Every row comes from one small tree of marks. The marks that hang from a mark follow it in brackets, in alphabetical order. Every link used is in the known rows. Which tree was each row made from?
Known rows
J{Y}: [ 1.48 -0.51 -0.80 -1.33 -1.05 -0.49  0.33 -0.30 -1.61  1.59  0.45 -1.60
 -1.19  0.38 -0.61  1.09  0.56 -1.12]
J{D S{B} Y{W}}: [ 1.06  0.93 -3.11 -0.49  1.09 -0.39  0.15  0.17 -4.06  1.51  1.72  0.30
 -6.39  0.49 -0.60  0.92  0.12 -5.98]
M{B{D S{J W}}}: [-3.03  1.02  0.26 -1.79 -0.76  0.78 -0.29  0.69  0.64 -3.86 -0.96  5.91
 -2.85 -1.11  2.27 -2.04 -1.18  3.30]
Y{J{S} W{D}}: [ 1.15  0.14 -0.40  0.05  0.19 -0.35  0.38 -0.30 -4.33  0.30  1.86  3.22
 -5.76 -2.44 -2.88  1.01 -0.66 -5.82]
S{B{D} J W}: [-1.71 -0.81 -1.83  0.65  0.04  2.86 -0.45  0.89  1.29 -2.94 -0.89  1.34
 -2.36  1.51  0.79 -0.08 -1.88 -1.27]
B{S{J{Y} W{D}}}: [-0.63 -1.14 -0.27 -4.17 -0.94  0.83  1.15 -0.12 -3.84  1.27  0.49  1.81
 -2.26  0.55 -1.23  0.07  0.25 -4.92]
M{B{D}}: [-0.86  0.97  0.09  0.12 -0.37 -0.10 -0.41  0.58  1.16 -2.32 -1.16  2.33
 -0.96 -0.69  3.10 -0.96 -1.46  3.45]
S{B J}: [-0.92 -0.95 -1.06  0.30  0.06  1.26 -0.54  0.10  0.91 -2.01 -0.24 -1.24
 -0.92  0.18 -1.25  1.50 -1.14  0.47]
Y{J{D S} W}: [ 0.33  1.25 -1.44  0.06  1.27  0.24 -0.07 -0.49 -3.10 -0.72  2.48  4.71
 -7.25 -1.53 -1.84 -0.46 -0.47 -3.14]
B{D S{J{Y}}}: [-0.23 -0.19 -0.28 -1.09 -0.82  0.59  0.18  0.04 -0.55 -0.10  0.21  1.79
 -2.68 -1.14  0.52  0.58 -0.83  0.54]
M{B{D S{W}}}: [-2.40  1.64  0.77 -1.21 -0.03 -0.05 -0.13  1.13  0.07 -2.38 -1.48  5.57
 -1.69 -1.18  3.93 -2.44 -0.42  1.83]
Y{W{D}}: [-0.08 -0.25 -0.13 -1.56  0.51  0.07  0.75 -0.27 -2.16  0.65  0.62  0.96
 -0.87 -0.75 -0.72  0.53 -0.59 -5.96]
Y{J{D S{B}} W}: [ 0.13  1.17 -1.82  0.75  1.96  0.89 -0.34 -0.04 -2.85 -1.08  1.64  3.46
 -7.49 -1.53 -1.38  0.71 -0.96 -4.28]
Y{J{S} W}: [ 0.88  0.79 -0.62  1.11 -0.17 -0.39 -0.37 -0.43 -2.50 -1.14  1.95  3.65
 -6.29 -2.94 -3.00  1.05  0.02 -2.28]
J{D Y{W}}: [ 0.64  0.50 -2.29 -2.68  0.37 -0.08  0.70 -0.87 -2.88  1.11  1.63  0.67
 -3.67  0.38 -0.20  0.18 -0.03 -4.42]
J{D S}: [ 0.09  1.02 -1.31  0.38  1.53 -0.27  0.08  0.41 -1.99  1.08  1.41  2.46
 -3.90  1.04  0.54 -1.71 -0.09 -1.18]
J{D S{B} Y}: [ 1.31  0.35 -2.47  0.01  1.36 -0.02  0.10  0.60 -3.61  2.39  1.11 -0.80
 -4.82  1.71  0.24  0.47 -0.01 -3.50]
Y{J{S{B}} W{D}}: [ 0.86 -0.13 -0.66  0.95  1.01  0.43  0.11  0.26 -3.86 -0.19  1.06  1.83
 -5.73 -2.18 -2.47  2.18 -1.09 -7.12]

Write each row's tree
[ 0.94  0.45 -2.76 -1.63  0.27 -0.23  0.60  0.30 -4.43  2.16  1.84  2.17
 -5.76  2.70 -0.05 -1.73  0.81 -4.26] -> J{D S{W} Y}
[ 0.61 -0.76 -0.57  0.49  0.80  1.35  0.25  0.81 -4.03  0.04  0.28  2.17
 -5.08  0.43 -1.64  0.62 -0.66 -6.40] -> Y{J{S{B W{D}}}}
[ 0.01 -0.62 -2.78 -0.18 -1.00  1.61 -0.31 -0.05 -0.49 -1.62  0.33 -0.42
 -4.12 -0.69 -0.61  2.44 -1.61 -3.00] -> S{B{D} J{Y{W}}}
[ 0.38 -0.58 -2.05 -2.48 -1.80  0.40  0.19 -1.14 -1.90 -0.69  1.63 -0.47
 -3.39 -0.86 -3.08  1.88 -0.11 -2.10] -> S{J{Y{W}}}
[ 0.72  0.28 -3.04 -0.85  1.02  0.43  0.24  0.85 -3.93  1.70  0.97  0.67
 -5.61  2.82  0.50 -0.68  0.41 -5.32] -> J{D S{B W} Y}
[-1.88  0.80  1.59 -3.27  0.24 -0.36  0.77  0.70 -2.63 -0.60 -1.08  3.97
 -0.41 -0.59  2.15 -1.76  0.10 -1.86] -> M{B{S{W{D}}}}
[ 0.13 -2.26 -2.13 -2.90 -0.67  1.90  0.69  0.15 -3.35  0.62 -0.03 -1.47
 -2.21  2.41 -1.50  1.55 -0.79 -5.96] -> S{B J{Y} W{D}}
[ 1.70 -0.68 -1.54 -1.91 -0.80 -0.45  0.99  0.56 -5.49  3.02  1.13  0.89
 -3.93  1.76 -1.19 -0.20  0.74 -7.01] -> J{S{W{D}} Y}
[-1.88  1.88  1.35 -0.10  0.09 -0.40 -0.24  0.90  0.67 -1.60 -1.28  4.69
 -0.95 -2.21  3.95 -1.27 -0.89  3.59] -> M{B{D S}}
[-1.22  1.16 -0.60 -2.42 -1.61 -0.33 -0.15 -0.32 -0.90 -2.53  0.26  3.95
 -4.55 -3.23  0.84  0.57 -0.98  1.54] -> M{B{D S{J{Y{W}}}}}
[-1.51 -0.48 -1.78 -0.66  1.73  2.11 -0.21  0.03  0.33 -1.69  0.22  0.39
 -2.15  1.64  0.10  0.06 -1.67 -0.13] -> S{B J{D}}
[-0.42  0.96 -1.78 -0.69  1.20  0.18  0.23  0.67 -2.48  0.49  1.31  3.58
 -4.48  2.27  0.68 -2.87  0.28 -3.14] -> J{D S{W}}
[-0.32 -0.32 -3.19 -2.50  0.39  1.32  0.10 -0.76 -2.04 -0.66  1.45 -0.33
 -4.77  0.80 -1.45  1.67 -1.05 -3.80] -> S{B J{D Y{W}}}
[-3.35  1.33 -0.26 -3.79  0.65  0.62  0.07  0.08 -0.80 -2.92  0.12  5.84
 -3.02  0.39  1.57 -3.01 -0.48  2.51] -> M{B{S{J{D} W}}}
